Each row was made from one small tree. The marks that hang from a mark follow it in brackets, in the order of their numbers. Every link used is in the known rows. Write each row's tree.
(in the rows, 128 means zero)
Known rows
Z767(Z753(Z449 Z978(Z90 Z294))): [130 127 151 156  74 195  99 127 140 132 133 118  67 116  92 107 103  61
 104 201 168 105 189 123  87  40 120 156 124  66 151 121  94 139 154 147]
Z978(Z90 Z753): [109  93 142 141 111 117 141 113 140 107 121 116  83 111 122 119 115 112
 149 132 122 156 168 132 118 108 147 155 151 116 163 117 131 106 105 108]
Z767(Z90(Z449) Z294(Z978) Z753): [135 114 117  71 116 120 125  93 164 110 144  77 115 109  49  79 143 158
  97 158 174 122 150 161 150  95 127 128  42  62  71 112  61 150 159 125]
Z767(Z294): [130 123 150 114 122 126 116 122 149 126 140 109 126 118 112 112 121 154
 112 152 145 124 114 114 136 127 120 124  94 134 104 113 125 124 137 133]
Z115(Z294(Z767) Z753(Z449 Z978(Z90))): [196 118 105 128 121 167 140 159  99 111 179 153  75 143 101 125 121  62
  92 162 154 120 134 135  34 102 134 136  93  47 174  84 103 155 169 128]
Z294(Z115(Z753) Z767): [160 108  75 111 171 135 156 122  87 108 169 156  91 154 102 123 130 143
  93 132 124 161 124 175  76 162 133 159  96 111 141 113 115 126 118 108]
Z753(Z978(Z90 Z294(Z449 Z767))): [139  92 129 150 125 181 132  98 148 139 158 115  66 135  70 117  98 135
 117 151 145 211 132 130  43  79 127 144 120 104 195  94 127 117 164  98]
Z767(Z90(Z197)): [126 125 127 120 110 119 126 100 144 135 130 131 132 111 107 122 129 140
 104 126 126 105 137 151 136 113 117 142 118 101 111  89 112 123 108 135]
Z294(Z449 Z978(Z90(Z197) Z753)): [110  86  96 144 135 134 173  89 124 127 159  71 102 110  70 127 128 138
 155 115 131 202 145 187 134  96 162 155 122 121 166  90 132  93 135 115]
Z115(Z753): [150 116 111 122 136 108 140 144  94 109 150 148  99 135 131 117 138 114
 117 152 139 133 139 136 114 140 137 143 107 104 119 129 124 126 118 139]
Z90(Z181 Z197(Z276) Z449): [130 101 118 114 142  84 172 175 152 170 161  59 158  93  85 110 137 130
 125  85  97 128 106 179 140  74 164 115  87  91 121  79 115 138 127 156]
Z978(Z294): [121 111 142 140 125 143 124 125 135 122 129 113  98 127 118 104 120 130
 125 156 139 169 135 113 111 103 134 143 130 128 139 109 141 115 111 126]
Z753(Z978(Z294)): [127 125 147 147 103 168  97 133 134 137 147 120  95 125 117 107 110 105
 116 160 150 142 134 113  95  88 117 133 139 110 135 111 133 105 148 135]
Z294(Z115 Z767 Z978(Z753(Z449))): [150 115  74 137 162 184 169 110 113 112 160  98 112 147  80 133 123 125
 107 100 127 165 143 195  82 126 148 143 114 137 159 100 100 129 141  74]
Z767(Z294(Z449(Z90(Z181)) Z978)): [133 126  71 106 151 145 142  90 135 112 175  71 122 135  37  96 131 164
 105 151 151 166  81 142 111 115 140 132  69 161 118  60 131 141 171 134]
Z276(Z197): [102 120 144 141 127 111 122 102 128 165 127 134 156 126 120 125 143 147
 123 123 123 131 155 145 155 136 123 154 146 145 128 115 136 109 128 125]
Z197(Z276(Z181)): [125 108 123 120 128  77 127 132 149 165 113 133 134 120 108 111 130 129
 132 131  76 166 128 112 108 112 140 136 125 134 113 134 114 136 124 132]
Z294(Z449 Z767 Z978): [155 111  69 120 171 146 164  98 121 133 156 102 127 147  68 139 131 167
 126  99 130 215 104 166  90 132 139 128  88 136 152 117 115 139 173  88]
Z753(Z449 Z978(Z90(Z197(Z276(Z181))))): [132 115 140 156  91 132 118 144 154 195 131 125 138 102  85 123 109  71
 125 147  87 116 143 132 101  40 127 128 131  99 141 100  85 138 156 149]
Z925(Z90): [141 143 129 130 147 107 111 109 108 103 150 143 138 136 118 108 133 127
 117 139 121 136 136 123 129 122 100 115 140 145 135 125 144 134 111 160]
Z753(Z978(Z294(Z115(Z90) Z449 Z767))): [145 111  95 119 167 194 131 105 115 127 211 127  82 172  50 111 122 153
  89 141 158 212 101 147  32 114 114 155 100 134 180  61 118  94 154 125]
Z978(Z90(Z181 Z449) Z294(Z115 Z767) Z753): [106  49 108 128 150 137 184 103 150 120 174  66  48 129  58  83 104 151
 125 120 119 194 151 186  74  80 176 181 115  93 202  41 147 121 113  93]
Z753(Z449(Z90(Z197)) Z978): [142 172 120 163 103 202 102 140 117 140 159 132 146 116 104 117 104  71
  94 153 145  59 145 142  94  76 120 112 130 117 143  80 108 148 152 135]
Z90(Z181 Z197(Z276)): [130 112 119 122 140  88 155 155 138 164 146  80 148  92  99 124 125 129
 117  97  85 135 105 164 127  81 146 134 107 111 122  93 121 119 114 157]
Z276(Z181): [111 116 121 120 126 101 128 110 135 161 125 135 130 145 119 115 128 128
 139 149 107 122 144 115 134 128 132 149 134 139 122 122 146 152 140 133]
Z90(Z181 Z197): [116 117 113 123 135 111 152 129 125 159 158  89 147 114 108 132 125 136
 122 116 113  94 121 168 149  97 140 144 115 115 125  77 150 137 128 158]
Z449(Z90(Z181 Z197(Z276))): [129 126 102 128 132 108 138 146 129 136 145 100 143  91  85 105 111 119
 104 121  90 139 105 144  98  76 145 135 115 127 136  73 124 127 102 140]
Z767(Z90(Z197 Z449) Z294 Z753): [120 114 144  88 103 108 128 106 175 139 157  80 124  93  68  80 130 161
  88 158 170  64 167 168 158  94 128 143  46  52  76  91  88 148 135 145]
Z978(Z90 Z294(Z767)): [134  81 142 143 130 144 133 102 137 120 125 126  76 122  92 116  92 142
 125 155 121 214 143 113  71  78 131 159 128 107 198  92 136 130 112  85]
Z978(Z90(Z449)): [119 101 139 132 120 122 140 128 143 127 134 109 112 119  99 114 132 127
 148 126 133 142 133 136 135  91 144 119 117  96 162 106 114 141 135 117]
Z115(Z90(Z181 Z197) Z753): [142 107  93 100 160  84 155 166  70 123 202 124 122 135  93 125 142 113
 102 151 135 124 125 147 121 101 137 165  85 105 132  53 144 124 113 181]

Which tree is each row?
[111 113 103  67 121 116 148  86 169 143 177  58 117 108  39  76 136 172
  71 144 156  52 136 214 157 102 135 164  38  61  73  52  97 146 135 174] -> Z767(Z90(Z181 Z197 Z449) Z294(Z115) Z753)
[160  87 102 147 149 177 155 119  98 100 163 147  47 148  80 109 117 109
  85 179 142 186 143 147  47  96 137 174  99  91 184  82 108 136 109 107] -> Z978(Z90 Z294(Z115(Z753(Z449)) Z767))
[125 135 115 123 129 156 121  98 145 107 159 107 112 132  74  92 121 158
 102 165 159 140 101 112 100 143 130 124  86 159 121  94 129 133 144 126] -> Z767(Z294(Z449(Z90)))
[130 111 123 120 156  56 137 135 133 165 166 106 168 115  79  75 137 137
 128 124  73 153 140 150 144  80 136 114 114 120 125 101 131 152 113 167] -> Z925(Z90(Z197(Z276(Z181)) Z449))
[145 115 102 130 125 153 114 112  88 107 161 162  65 137 106 123 130  96
 105 163 141 133 122 157  91 127 121 154 121  87 143 106  96  91 141 148] -> Z294(Z115(Z753(Z978(Z90))))
[134 124  88 103 149 153 143  97 112 127 140 133 101 139  93 126 114 157
  97 129 132 131 155 181  92 142 126 166  97  99 142 134 106 140 125 104] -> Z294(Z115 Z767(Z753))
[177 112 104  82 154  97 141 176  69  81 184 152  98 155 116 107 159 101
 109 162 166 157 109 111  88 145 137 151  89  88 138  82 135 119 109 168] -> Z115(Z90 Z294 Z753)
[138 116  74 120 172 161 168  89 126 132 167 122 109 163  78 130 132 183
 104 100 126 173  99 183  77 171 133 142  97 142 153 110 122 131 141 105] -> Z294(Z115 Z449 Z767)
[178 147 115 128 130 157 117 186  76 109 195 163 106 148 109 129 143  54
  91 169 167  97 140 115  79  95 109 128 103  99 131 104  90 130 162 170] -> Z115(Z90 Z753(Z449 Z978))
[149 135  93 123 134 155 124 133  83 114 176 155  88 146 118 119 138 106
  96 152 144 109 120 170  95 150 118 144 113 101 113 119 102  95 149 153] -> Z294(Z115(Z753(Z978)))
[106  79  81 114 153 127 178 100 126 110 166  58  88 127  59 103 140 132
 146 100 120 169 127 206 136  94 168 153 114 102 162  58 118 114 139 123] -> Z294(Z115 Z978(Z90(Z181 Z449) Z753))
[143  94  78 123 167 161 144  77 110 111 133 127 105 141  65 140 115 157
 119 116 110 221 102 171  93 114 130 149 111 126 178  92  97 119 129  77] -> Z294(Z115 Z767 Z978(Z90))
[117 119 107 132 126  98 122 125 131 157 124 132 146 107  91  88 106 124
 123 146  74 155 131 115 100  91 145 146 125 138 129  96 125 137 101 126] -> Z449(Z90(Z197(Z276(Z181))))
[115 107 113 116 142 109 168 149 138 164 176  64 150 117  94 114 134 134
 127 103 124  85 124 184 160  87 156 127  97  90 130  63 145 153 140 156] -> Z90(Z181 Z197 Z449)
[144 124 122 124 155  70 134 140 121 140 166  95 162 101  86 108 127 130
 102 113  78 144 109 158 129  76 118 120 122 129 129  89 140 127  94 188] -> Z925(Z90(Z181 Z197(Z276)))
[142 142 150 165  99 201 105 146 140 142 153 115 106 128 114 113 115  79
 102 164 162 106 145 115  86  70 118 121 135 110 138 108 113 130 160 142] -> Z753(Z449 Z978(Z294))
[119 111 124 158 124 186 150 121 133 114 155  99  75 137 106  93 124 105
 108 149 147 140 159 156  94 113 147 159 143 134 144  95 129 106 104 126] -> Z978(Z294(Z115) Z753(Z449))
[118  98 125 120 136  74 156 154 153 191 146  93 162 106  90  98 135 135
 141 113  80 145 127 154 140  88 158 125 102 105 119 102 117 145 129 139] -> Z90(Z197(Z276(Z181)) Z449)
[116 134 107 114 117 148 132  94 134 130 172  86 115 113  61  87 110 157
  93 182 176 111 149 152 123 118 138 157  64 120 111  98 127 139 135 142] -> Z767(Z294(Z449(Z90(Z197))) Z753)
[ 95  85 104 151 128 112 155 112 151 151 156  86  87 112  63  58 106 137
 131 160  99 224 159 133  70  90 174 174 132 151 152  78 154 110  95 121] -> Z978(Z294(Z449(Z90(Z197(Z276(Z181))))) Z753)
[122  87  86  74 176 119 162 129 122 105 214  41 114 140  39  83 150 159
 117 117 154 169 105 181 136 105 152 151  63 130 126  29 112 106 143 144] -> Z767(Z294(Z115(Z90(Z181 Z449)) Z978(Z753)))
[144 108 120 104 136 116 146 109 164 124 142 126 123 127  81 106 127 159
 106 103 132 129 138 157  93 116 128 120  91  80 141  98  98 165 139  88] -> Z294(Z767(Z90(Z449)))
[143  98  58  82 172 111 186 133 105 104 213  62 101 157  61 109 158 128
 129 111 153 197  96 162  98 125 171 159  93 120 153  41 154 113 149 159] -> Z115(Z90(Z181) Z294(Z449 Z978(Z753)))
[155 151  45 126 158 209 136  92  91 100 147 127 110 149  48 115 109 118
  74 150 146 142 151 180  66 103 132 152  89 115 154 109  74 172 141  81] -> Z294(Z115 Z767(Z753(Z449(Z90))) Z978)
[163 143  65 121 151 185 124 116  81  79 174 128 100 143  62  92 140 115
  66 190 167 136 101 146  95 129 127 134  66 138 102  74  85 129 138 127] -> Z767(Z294(Z115(Z753(Z449(Z90))) Z978))
[142 122  57 102 166 138 157 138  68 138 250 115 104 159  59 122 156 122
  80 140 155 120  93 199  98 124 128 168  79 111 132  36 128  95 159 205] -> Z294(Z115(Z90(Z181 Z197) Z753(Z978)) Z449)
[140 119  31  99 162 148 165  84 108 115 171  87 106 144  25 112 110 153
 100 138 142 172 136 177  68 104 151 166  73 115 156  97 118 178 165 103] -> Z294(Z449(Z90(Z181)) Z767(Z753) Z978)
[177 105  69  94 151 111 182 110 116 117 194 134  87 143  74 109 144 153
  82 131 154 154 114 182  60 161 149 161  58  56 134  64 128 148 130 134] -> Z115(Z294(Z449 Z767(Z90(Z197))) Z753)
[132  99 119 134 117 144 163 112 172 120 155  94  72 127  75  96 109 119
  84 134 132 127 180 148  50  73 145 175 116  99 155  62 124 161 121 104] -> Z978(Z294(Z767(Z90(Z181))) Z753(Z449))
[119  81  78 138 154 131 181  95 123 127 157  67  95 100  46 118 134 149
 137  94  98 250 106 216 111 106 165 148 112 129 152  91  92  59 112 114] -> Z294(Z115 Z449 Z978(Z90(Z197(Z276)) Z753))
[182 138 102 118 134 138 156 178  94 107 167 137  99 147 131 112 159  76
  97 162 162  94 125 130  96 145 151 130  91  76 123 102 130 154 136 163] -> Z115(Z294 Z753(Z449))
[145 100 108 129 116 136 145 121 144 166 158 103 100  95  49 130 100 132
 108 122 118 179 148 184  61  64 139 149  83  63 162 129  78 119 158 118] -> Z294(Z449 Z767(Z753(Z978(Z90(Z197(Z276))))))
[122 109 140 160 101 149 150 131 139 113 128 110  88 116 119 122 117  83
 138 136 132 123 177 130 113  93 147 140 149 117 164 115 116 130 123 114] -> Z978(Z90 Z753(Z449))
